Every row comes from one small tree of marks. The marks that hang from a mark follow it in brackets, in alphabetical order. Every link used is in the known rows. Which tree was each row made from?
Known rows
S{Q{G}}: [ 0.00 -1.28 -0.25  0.35  1.13  2.70  0.55  0.81  1.33 -1.84 -0.75 -0.75
 -3.32 -1.74 -0.66  1.41  0.32 -0.30 -0.46 -0.51]
X{E S{Q}}: [ 0.34 -3.76  0.11  0.86 -0.58  3.71  0.42  2.03  1.94 -2.04  1.30 -3.10
 -2.38  0.42 -1.92  1.80 -0.25 -1.50 -3.62  0.28]
E{G S{Q{N{X}}}}: [-2.48 -0.07  2.61 -0.34  0.46  4.31 -1.26 -1.06  0.69 -6.81 -0.59 -3.91
 -2.62 -1.54 -0.54  4.23  4.06 -2.13 -3.53  0.54]
Q{E{S} X}: [-2.97 -0.77  2.00 -2.37  1.75  1.63 -1.37  0.68 -1.81 -5.71  0.69 -2.56
 -2.28 -2.89 -0.84  2.76  0.33 -0.52 -1.98 -1.52]
X{G S}: [ 1.60 -2.58  0.05  1.32  0.25  0.82  0.47  1.41  0.65 -0.56 -0.16 -2.06
 -2.62  0.98 -1.61  3.05 -1.12 -1.58 -3.23  1.90]
X{S}: [ 0.80 -1.06  0.55 -0.05  0.49  0.40  0.19  0.64  0.04 -2.03  0.05 -1.02
 -0.54  0.34 -0.93  0.89 -0.08 -0.92 -2.52  0.42]
N{E{S{Q{G}}}}: [ 0.07 -3.47  1.23 -1.13  0.38  4.75 -0.56 -3.49  2.31 -4.77  1.09 -1.05
 -3.27 -1.91 -0.44  2.10  3.70 -3.29 -3.41 -1.14]
Q{N{E{G} X{S}}}: [ 0.98 -0.23  3.90 -1.70 -2.11  2.81  0.02  1.32  2.06 -5.79  1.42 -2.51
 -1.20  3.03 -0.12  4.61  1.77 -2.34 -5.94  0.05]
S{Q{G N}}: [-0.62  0.42  1.59 -0.15  1.01  2.40 -0.39  3.53  1.34 -3.62 -2.07 -1.69
 -4.68  0.18 -0.57  1.74  0.05  1.87  0.70 -1.18]
X{E{S{Q}} G}: [-0.60 -4.90 -0.62  1.67 -0.07  4.77 -0.43 -0.90  1.64 -1.11  1.06 -3.96
 -4.33 -0.94 -1.95  3.16  1.25 -3.02 -3.33  1.60]
Q{G{S} N{E} X}: [-1.07  0.96  3.73 -3.70  1.58 -0.33 -0.91  3.66  0.72 -5.02 -0.17 -0.49
 -3.02  2.33 -0.13  1.41  0.61  2.66 -1.52 -1.80]
X{E G{S{Q{N}}}}: [-1.03 -3.12  1.14  0.38  0.66  1.37 -1.04  3.30  2.47 -1.13 -1.20 -2.10
 -4.97  3.68 -2.00  1.03  0.18  1.25 -1.08  1.16]
G{S{Q}}: [-1.36 -2.11  0.12 -0.62  1.80 -0.03 -1.04 -2.09  1.39 -1.65 -1.33  1.23
 -1.01  0.22 -1.01 -1.37  2.38  0.12 -0.66  0.33]
X{E}: [ 0.33 -1.28 -0.23  0.04 -0.71  1.24  0.67  1.92  0.45  0.65  1.46 -1.26
 -0.49  0.85 -0.31  0.28 -1.00 -0.34 -0.97 -0.04]
Q{N X{E{G{S}}}}: [-0.94  0.97  1.66 -2.50  1.87  0.34 -0.52  3.13 -1.84 -5.14 -0.15 -3.59
 -1.95  1.67 -0.31  1.33  0.42  1.59 -1.70  0.36]
Q{E G N X}: [-1.82  1.82  3.42 -2.57  1.95  0.93 -0.30  7.49 -1.20 -5.98 -1.16 -2.73
 -5.26  0.08 -0.49  3.56 -2.73  3.43  0.34 -2.76]
Q{N}: [-0.73  1.62  1.69 -0.31 -0.20 -0.18 -0.93  2.64  0.04 -1.67 -1.16 -0.99
 -1.36  2.08 -0.01  0.22 -0.27  2.18  1.26 -0.63]
Q{E N}: [-1.11  0.61  2.61 -1.63 -0.06 -0.08 -1.25  3.64 -0.05 -3.56 -1.56 -0.57
 -2.93  2.58 -0.16  0.68 -1.05  1.95  1.11 -2.12]
N{E{S} X{G}}: [-0.79 -3.18  2.31 -0.05 -1.69  3.08 -0.15 -1.43  2.87 -1.08  2.60 -1.44
 -1.69  0.25 -0.68  4.85  2.33 -3.91 -5.49  1.10]
S{Q{N{G X{E}}}}: [-1.27 -0.74  3.67  1.52 -2.00  4.49  0.72  7.06  4.54 -0.11  1.76 -2.13
 -3.54  1.97 -0.53  4.46  1.51  0.49 -3.66  0.02]
N{G}: [ 1.42 -0.14  0.77  0.98 -0.21  0.89  0.70  0.98  1.25  1.12  0.64  0.99
 -0.69  0.04  0.56  1.07  2.01 -0.79 -1.75  0.63]

Write each row's tree
[-3.03  0.63  2.72 -1.06  2.51  3.84 -1.37  3.37 -0.55 -7.20 -0.91 -4.87
 -5.43 -2.92 -1.34  4.10  1.16  1.53 -1.18 -1.16] : E{S{Q{G N X}}}
[ 0.68 -2.05  2.57  1.00 -0.90  3.05  2.28  5.44  2.90  0.07  3.18 -1.40
 -1.22  1.11 -0.75  4.39  1.02 -2.26 -7.17  1.15] : N{G X{E S}}
[-1.30 -0.16  0.67 -0.18  1.58  3.10  0.49  3.51  0.57 -2.96  0.22 -2.74
 -3.92 -3.35 -1.09  3.60 -0.90  1.17 -0.98 -0.75] : S{Q{G X}}
[-1.40 -0.89  0.20 -1.43  2.28  1.33 -0.71 -1.88 -0.66 -4.93 -0.51 -1.97
 -1.65 -2.15 -0.92  1.68  2.35 -0.59 -2.29  1.05] : E{G{S{Q{X}}}}
[-0.98  0.13  3.41 -1.80 -0.92  3.84 -0.78  4.84  2.58 -4.84  0.88 -3.14
 -5.05  0.53 -0.71  4.38 -0.36  2.15 -1.18 -2.22] : S{Q{G N{E} X}}
[-1.88 -2.99  1.01 -1.75  1.79  0.06 -1.29 -1.15  1.33 -3.60 -1.69  1.72
 -2.46  0.69 -1.19 -0.95  1.63 -0.09 -0.70 -1.16] : G{S{Q{E}}}
[-1.37 -2.95  1.14  0.22  0.56  0.10  1.08  2.95  2.07  1.61  0.93 -0.42
 -1.59  2.21 -1.39  2.22 -0.40 -0.89 -3.98  2.07] : N{X{E G{S}}}
[-1.89 -0.27  1.90 -3.51  4.10 -0.97 -0.02  3.30 -1.40 -5.17 -1.11  0.35
 -3.42 -1.01 -0.66  1.11 -0.92  1.67 -1.34 -1.74] : Q{E G{S} X}
[-0.67 -2.99  1.91 -1.03 -1.51  5.68 -0.48 -5.16  2.70 -5.42  2.37 -2.33
 -1.09 -2.18 -0.18  4.47  5.23 -5.60 -6.28  0.45] : N{E{G S{Q}} X}
[-1.89 -0.85  2.39 -1.02 -0.39  1.94 -1.64  3.17  1.61 -4.34 -1.51 -1.30
 -4.35  1.78 -0.87  1.39 -0.27  1.66  0.91 -2.18] : S{Q{E N}}
[ 0.51  0.48  1.96 -1.27  0.29  2.95  0.19  5.43 -1.70 -6.30  1.35 -6.49
 -2.96  1.17 -0.96  4.30 -1.32  0.34 -3.86  0.48] : Q{N X{E{G} S}}
[-1.55 -1.10  1.67 -0.15  1.77  1.24 -0.40  1.38  1.94 -1.52  0.24  0.07
 -2.35 -1.31 -0.83  1.91  3.03  0.70 -2.70  0.76] : N{G{S{Q{X}}}}
[-0.51 -2.18  0.68 -0.92  1.26  2.80  0.29  1.69  1.30 -3.89 -1.04 -0.20
 -4.80 -1.50 -0.75  1.90 -0.49 -0.41 -0.65 -1.97] : S{Q{E G}}
[-1.21  0.31  2.74 -3.29  3.65 -1.71 -0.92  3.24 -0.50 -5.84 -3.37  1.50
 -4.17  2.47 -0.27 -0.89  0.20  2.25  0.32 -1.99] : Q{E G{S} N}
[-0.19  1.56  3.63 -2.40 -0.40  1.82 -0.29  5.33  0.91 -4.15  1.08 -2.34
 -3.59  1.33  0.04  3.56 -0.99  2.40 -0.90 -2.10] : Q{G N{E} X}
[ 0.04 -3.41 -0.45  0.98  0.47  2.76  0.07 -0.33  0.00 -0.35  1.19 -3.28
 -2.78 -0.15 -1.16  2.54  0.45 -2.66 -3.18  1.65] : X{E{S} G}
[ 0.34 -1.72  2.04 -1.47  0.40  3.37 -1.21  1.38  0.36 -8.70 -1.56 -3.35
 -4.90  1.24 -1.25  3.15  0.81 -1.23 -2.77 -0.84] : X{S{Q{E{G} N}}}
[-0.14 -1.48  1.96 -1.72 -1.23  3.59 -0.10 -4.80  0.95 -4.80  2.63 -1.57
  0.37 -1.37  0.58  3.64  4.53 -5.25 -6.07  0.46] : N{E{G S} X}
[-1.05  0.68  3.36 -1.17  1.30  0.16 -0.22  6.64  0.56 -1.79  0.85 -1.47
 -2.69  2.66 -0.30  1.48  1.31  2.98 -2.33  0.08] : Q{N{G{S}} X{E}}
[-0.27 -3.29  2.47 -0.66 -0.95  1.14 -1.95  0.17  4.10 -2.09 -0.84 -0.12
 -4.33  4.41 -1.38  1.34  2.04  0.22 -1.55  0.43] : X{G{S{Q{N{E}}}}}
